Each row was made from one path, in order. Every step used is in the known rows, and no mark comes twice. Write each row's path.
Known rows
g, u: [-0.07 -0.31 -1.37  0.70  0.87 -1.65  0.79 -0.68 -0.69 -0.53 -0.50 -0.18
  0.70 -1.22  0.00 -2.24  0.30 -0.51 -0.69 -6.15 -0.30 -1.27 -0.51 -0.14
 -0.95]
v, m, g, u, k, q: [ 0.79  0.37  2.14 -0.29  0.12 -0.03  0.01 -1.96  1.16  1.74 -3.20 -1.36
 -0.84 -0.71  1.28  0.17 -0.44 -0.81 -1.56 -2.22 -1.83  1.50 -1.50 -0.48
  0.47]
q, m, g, u, k: [-0.85 -0.33  1.00  0.49  0.64  0.15 -1.66 -1.38 -0.35  2.44 -1.69 -0.35
  0.03 -1.21 -0.67  1.25  1.93 -2.99 -0.37 -2.57 -0.30  0.19 -1.62  1.98
 -0.61]
m, g: [-1.70  1.05  0.75 -0.13 -0.99 -0.39 -0.75  2.31 -0.69 -2.55  2.71  0.67
  0.41 -0.29 -0.82 -0.48 -0.69 -2.12 -0.67  0.86  1.36 -0.02 -0.74 -1.18
 -1.34]
k, q: [ 0.42 -0.49 -0.30 -0.09 -1.77 -0.36 -0.17 -1.22  0.84 -1.13 -2.18 -0.15
 -0.73  0.50  1.18 -2.28 -1.77  1.25 -2.43 -1.91 -1.68  0.97 -0.03 -3.54
 -0.86]
k, m: [ 0.61 -1.61 -1.51 -0.86 -0.35 -0.40  3.26 -4.04 -1.03 -1.40 -0.85 -0.52
  0.25  0.91 -0.12 -1.92 -1.06  2.57  0.47 -1.18 -2.14 -0.30  0.15 -2.73
 -1.69]
m, g, v, k, q: [ 2.17  0.42  1.32 -0.38 -1.83 -0.08 -3.27  0.91  0.43  1.28 -3.24 -1.42
 -1.15  0.47  1.90 -1.12 -1.27 -1.67 -0.28 -0.89 -1.33  1.17 -0.04 -1.50
  0.81]
k, m, g, v, q: [ 0.96  0.11  1.23 -1.24  0.61  0.84  2.91  1.87  1.53  0.55  2.98  0.21
 -0.09  1.16  1.01  2.17 -1.13  0.55  4.02  3.15  0.43  1.53  0.43 -0.74
  0.45]
v, g: [-0.50 -1.46 -1.40  0.54 -0.84  0.17 -3.11  1.15  0.66 -1.81  3.25  1.52
 -0.09  0.41 -0.41 -1.19 -0.68 -0.83 -1.63  3.34  0.23 -0.69  0.91  0.33
 -0.04]
k, q, v, m, g: [ 0.25  2.66  2.67 -0.30  1.07  0.13  1.30  2.18  0.82 -0.79  4.07 -0.51
  0.07  0.12 -0.26  1.74 -1.12  1.46  0.49  1.67  1.54  1.26 -0.46  0.48
  0.52]
g, v: [-0.08 -0.80 -0.57 -0.07  0.28  0.33 -1.63 -0.43 -0.57  0.24 -0.47 -0.54
 -0.23  0.00  0.72 -0.13 -0.10 -1.58  0.48  3.30  0.09 -0.28  1.02  0.46
 -0.21]
u, m, g: [-0.67  2.13  0.67 -0.72 -0.04 -0.76  2.45  0.87 -1.28 -3.02  3.59 -0.57
  0.66  0.15 -1.40 -1.23  1.14 -2.54 -1.18  1.89  1.13  0.13  0.10 -1.16
 -1.83]
m, g, u, k, q: [ 0.08  0.16  1.61 -0.03 -0.74 -0.22 -0.48 -1.97  0.86  1.55 -4.01 -0.74
 -0.70 -0.62  0.96 -0.18 -0.21 -1.84 -1.93 -2.32 -2.10  1.29 -1.62 -1.23
 -0.04]
m, g, u, q, v: [-0.55  1.45  1.03  0.79  0.45 -1.65  4.46 -0.07  1.06  1.91  2.12 -0.02
  0.98  1.33 -0.40  0.96  1.18  0.32 -0.37  0.23  1.28  0.70  0.05  1.20
  0.38]
q, v, g, u, k: [-0.80 -1.22  0.13  1.06  0.98  0.28 -1.75 -1.50  0.61  3.24 -1.58  0.77
 -0.18 -0.81 -0.54  1.69  1.70 -3.45 -1.10 -0.12 -0.71 -0.53 -1.19  3.45
  0.19]
k, q, m, g, u: [ 0.66  1.97  0.84  0.49  0.80 -1.38  0.06  0.14 -0.30 -0.17  1.34 -0.80
  0.90 -0.80 -0.45 -0.81  0.88  1.10  0.88 -5.36 -0.11  0.55 -0.72 -1.03
  0.14]
u, g, v: [ 0.27 -0.66 -0.02 -0.41  0.78  1.25 -1.24 -0.32 -0.83 -1.64  0.50 -0.51
 -0.38 -0.38  0.63  1.95 -1.32 -2.12  1.33  6.51  1.25 -0.44 -0.18  1.04
  0.22]
q, g, u, v: [-2.45  1.79 -0.74  0.72  0.18  0.05  0.67 -0.09 -1.81 -1.10 -0.77  2.35
  1.15 -1.68 -1.45  1.36  0.55  2.47 -0.86 -2.65 -0.44  0.02 -0.15  1.68
  0.77]
v, q, g, u, k, m: [ 0.40 -1.28 -0.09 -0.86  1.57 -0.04  3.59 -3.98 -0.45  2.22 -1.67 -0.75
  0.16 -0.06 -0.15  1.12  0.60  0.89  2.03 -1.57 -2.47  0.01 -0.89 -0.03
 -0.36]
g, u, k, q: [ 0.34 -0.71  0.76  0.09 -0.68 -0.23 -0.56 -2.75  0.90  1.80 -4.90 -0.61
 -0.86 -0.48  1.22 -0.79 -0.25 -1.24 -2.28 -3.18 -2.44  1.05 -1.31 -1.27
 -0.30]
q, g: [-2.40  0.06 -1.56  0.38  1.15 -0.32 -1.61  2.29 -1.55 -0.75  2.82  0.64
  0.32 -0.88 -1.22 -0.08  0.47  0.40 -0.73  0.35  0.91 -1.55  0.69  0.05
 -0.67]
q, m, g, u: [ 0.21  1.66  0.37  0.62  1.08 -1.39 -0.06  0.58 -0.81 -0.40  2.17 -0.50
  1.11 -0.98 -0.87 -0.73  1.19  0.66  0.99 -5.30  0.63 -0.03 -0.61 -0.32
 -0.19]
u, k, g, v: [-0.78 -1.34 -0.23 -0.38  0.48  1.64 -1.04  0.53  0.15  0.40 -3.18 -0.01
 -0.89 -0.32  0.39  1.52 -0.25 -1.95  0.58  6.26  1.19 -2.06 -0.10  1.68
  0.52]
q, m: [ 0.54 -0.91 -1.69  0.61 -0.52  0.53 -2.03 -0.83 -0.56 -0.42  2.14 -0.12
  0.10  0.96 -0.86 -1.23  0.70  4.76  0.15 -3.20  0.52  0.75  1.50 -1.50
 -1.42]

Write each row's path
[ 0.36  1.65 -1.53 -0.19  2.74 -1.89  4.36 -1.24 -2.05 -1.06  2.37 -1.62
  0.97 -0.61 -1.40 -2.24  3.21 -0.64 -1.08 -2.11 -0.05 -1.28  1.18  0.17
 -1.17]	q, g, u, m
[ 0.03 -0.25  0.14  1.08 -0.30  0.74 -2.35  0.32  2.17  1.36  1.92  1.93
 -0.41  1.17 -0.47  1.67 -0.03  0.08 -1.32  5.08 -0.59  0.59  0.45  1.37
  1.24]	u, k, q, v, g
[-0.63 -0.79 -1.64 -0.14 -2.03  1.54 -0.86  3.72 -0.37 -2.63 -3.72  1.88
 -0.71 -0.07 -0.45 -0.48 -2.07  1.06 -0.58 -0.14  2.00 -3.22 -0.42  0.56
  0.17]	u, v, k, g
[ 1.85 -0.55 -0.24 -0.23  0.68  1.82 -0.15  0.62  0.93  0.46  3.92 -0.10
 -0.21  1.51  0.10  2.22 -0.09  4.97  3.73  0.86  1.43  1.91  1.47 -0.54
  0.18]	u, g, v, q, m
[ 1.24  0.14  0.28 -0.08 -3.02  0.35 -2.25 -0.05  0.24  0.17 -4.65  0.27
 -0.99  0.47  1.34 -1.49 -1.82  0.88 -1.84 -3.73 -1.99  1.38 -0.04 -1.60
  0.38]	u, v, k, q
[-0.02 -0.89  0.29 -0.13 -0.63 -2.44  3.45 -1.64  0.99  0.23  1.28 -1.33
  0.61  0.72  1.06 -2.42  0.85 -1.50 -1.85 -0.19  0.30  0.53  0.54  0.27
  0.72]	v, g, u, q
[-0.56  0.86  1.16 -0.31  0.28  0.23 -1.71  1.19 -0.62 -0.24  1.25 -0.62
  0.09 -0.25  0.24  0.99  0.02 -2.77  1.19  5.06  0.89  0.26  0.25  0.48
  0.23]	m, g, v
[ 0.67  0.02 -0.81  0.48 -1.82  0.03 -2.95  1.25 -1.43  0.65 -3.54  0.84
 -0.05 -0.63  0.11 -0.84 -0.33 -0.91 -0.44 -6.20 -0.47 -0.41 -0.17  2.02
  0.26]	g, u, v, k
[-0.55  1.42  0.35  0.43  0.84 -1.78  0.62  0.96 -0.80 -1.13  1.23 -0.20
  1.04 -1.44 -0.51 -1.15  0.41 -1.82  0.02 -4.48  0.44 -0.80 -1.24 -0.14
 -0.51]	m, g, u
[ 0.07 -1.65 -1.97 -0.19 -1.46  0.84 -1.18  4.10 -0.01 -2.25 -2.88  0.84
 -0.94  0.13  0.00 -1.68 -2.07 -0.11 -0.35 -0.80  2.35 -4.01 -0.39 -0.15
 -0.48]	v, k, g
[ 0.49 -0.76  0.87  0.22 -0.71 -0.10 -1.40 -2.37  1.34  1.81 -3.78 -0.41
 -0.86 -0.37  1.11 -0.37 -0.20 -1.46 -2.25 -1.43 -2.49  1.07 -1.11 -0.70
  0.44]	v, g, u, k, q
[ 1.18 -0.59 -0.25  0.32 -0.36 -1.00  0.69 -1.93  0.49  1.08  2.85 -1.50
  0.60  1.46 -0.11 -1.51  1.87  4.00  0.12 -2.19  0.64  1.65  1.70 -0.43
  0.46]	v, g, u, q, m
[-1.46 -0.31 -0.93  0.57 -1.66  1.10 -2.56  0.57  0.23 -2.30  2.07  3.17
  0.26  0.13 -1.03  0.62 -0.69  0.99 -1.81  4.11 -0.33  0.42  0.86  1.45
  0.97]	u, v, g
[ 0.43 -1.05 -0.25 -0.88  0.52  1.47  2.67  3.37  2.14 -0.26  1.45  1.01
 -0.61  1.00  1.13  1.78 -1.76  1.34  2.91  3.31  1.72 -0.44  0.68 -0.40
  0.44]	k, g, v, q
[-0.13  1.10  0.72 -0.70 -0.15  0.69  4.93  0.97  1.00 -0.62  1.55  2.18
  0.70  0.32 -0.04  2.33 -1.20  3.31  2.54 -2.09 -0.37  1.86 -0.35 -0.35
  0.56]	k, m, g, u, v, q
[ 0.18  1.08  1.19 -0.14  0.52  0.63 -2.40  0.78 -0.65  0.35  2.23 -0.90
  0.18  0.18 -0.15  1.39  0.77 -0.39  2.14  4.11  1.06  1.05  0.87  0.41
  0.52]	q, m, g, v
[-1.39 -0.46  1.00  0.36  0.50 -0.11 -1.18 -1.17 -0.39  1.98 -2.34 -0.09
 -0.03 -1.53 -0.38  1.01  1.35 -4.67 -1.03 -2.11 -0.37 -0.32 -2.07  2.10
 -0.78]	m, g, u, k
[ 1.91 -0.70 -0.10 -0.13 -2.43 -0.31 -2.73  0.31  0.52  0.51 -3.78 -0.82
 -1.22  0.63  1.75 -2.70 -1.76 -0.34 -1.70 -4.21 -1.62  0.69 -0.02 -2.36
 -0.32]	v, k, q
[-0.40 -0.28 -1.73  0.41  1.09 -0.96  2.11  1.16 -0.18 -1.97 -1.52  0.43
  0.42 -1.24 -0.32 -1.70 -0.52  0.63 -0.21 -4.02  1.09 -3.33 -0.95 -0.25
 -0.29]	k, g, u
[-0.39 -0.83 -0.89 -0.35  0.41  1.09 -0.32  1.38  0.03 -1.25 -1.61  0.13
 -0.54 -0.06  0.41  0.41 -0.91 -0.28  0.96  5.41  1.60 -2.31  0.56  0.41
  0.44]	k, g, v
[ 0.70 -1.83 -0.32 -0.55  0.70 -0.13  2.11 -5.19 -0.45  1.51 -2.36 -0.70
  0.09  0.06 -0.17  0.07  0.56 -0.10  0.75 -0.57 -2.95 -0.20 -0.93  0.26
 -0.39]	v, g, u, k, m
[ 0.37  0.18  1.18 -0.85  0.39  0.91  1.59  3.20  1.68  0.42  3.30  0.50
 -0.19  0.84  1.01  2.14 -1.13 -0.40  3.18  3.00  1.30  1.36  0.50 -0.29
  0.36]	m, g, v, q
[ 2.08 -1.04 -0.68 -0.97  0.27 -0.15 -0.05 -1.90 -1.64  1.59 -1.82 -1.62
 -0.19  0.68  0.49 -0.59 -0.16  0.67  2.59 -0.13 -1.92 -0.62  0.64 -0.25
  0.23]	q, g, v, k, m
[-0.37  0.66  0.26 -0.10  1.36  0.20 -2.09  0.56 -0.63  1.32  0.17 -0.92
 -0.31 -0.43  0.55  1.21  0.40 -0.25  0.72  4.62 -0.31  0.05  1.13  0.25
  1.30]	k, q, g, v
[-1.09  0.18 -0.47  0.06  1.77  0.24 -2.35  1.16 -1.26  1.01  1.36 -0.51
  0.02 -0.65 -0.04  1.29  0.86 -1.06  1.06  4.72  0.61 -0.78  1.29  1.30
  0.79]	q, g, v
[-0.37 -0.45 -0.17  0.88 -0.53 -0.32 -0.04  0.64  1.90  0.58  4.24  1.37
  0.23  1.81 -0.53  0.67  0.34  0.19 -1.23  5.69  0.80  0.36  1.27  1.64
  1.12]	u, q, v, g
[-0.20  1.47  1.86 -0.06 -1.05  0.58 -2.01  0.50  0.07 -0.15  1.66 -0.44
 -0.02  0.37 -0.78  0.78  0.41  0.95  0.14 -0.05  0.42  2.07 -0.51 -1.65
 -0.33]	u, k, q, m, g
[-1.76  1.07 -0.82  0.65 -0.82  0.12  1.17 -1.21 -1.28 -1.59 -2.10  2.34
  0.96 -1.24 -0.90  0.26 -0.07  2.19 -1.37 -3.67 -0.84  0.33 -0.34  1.11
  0.14]	g, u, v
[ 0.82 -0.57 -0.55  0.10 -0.29 -0.76  2.26 -1.50  0.32  0.31  1.23 -1.51
  0.49  1.30 -0.15 -1.53  1.36  4.69  0.32 -2.95  1.33  0.63  1.22 -0.98
  0.08]	k, g, u, q, m
[ 1.37  1.38 -1.27  0.24  2.21 -1.53  4.07 -1.60 -0.63 -0.70  3.05 -0.77
  0.93  0.39 -1.30 -1.70  2.96 -0.63 -1.16 -0.03 -0.23 -0.68  1.34  0.98
 -0.59]	q, v, g, u, m
[-1.96 -2.17 -1.30 -0.19 -0.64  1.65  0.28  1.30  0.43 -1.60 -3.70  1.39
 -0.99 -0.44 -0.62  0.36 -1.15 -0.95 -1.51  2.40  1.81 -3.38 -1.30  0.40
 -1.02]	u, k, g
[ 0.68  1.41  1.71 -0.27  0.17  0.61 -2.24  0.34 -0.20  0.61  1.40 -1.20
 -0.06  0.34  0.32  1.32  0.52  0.17  1.92  4.05  0.42  1.58  0.79 -0.44
  0.93]	k, q, m, g, v
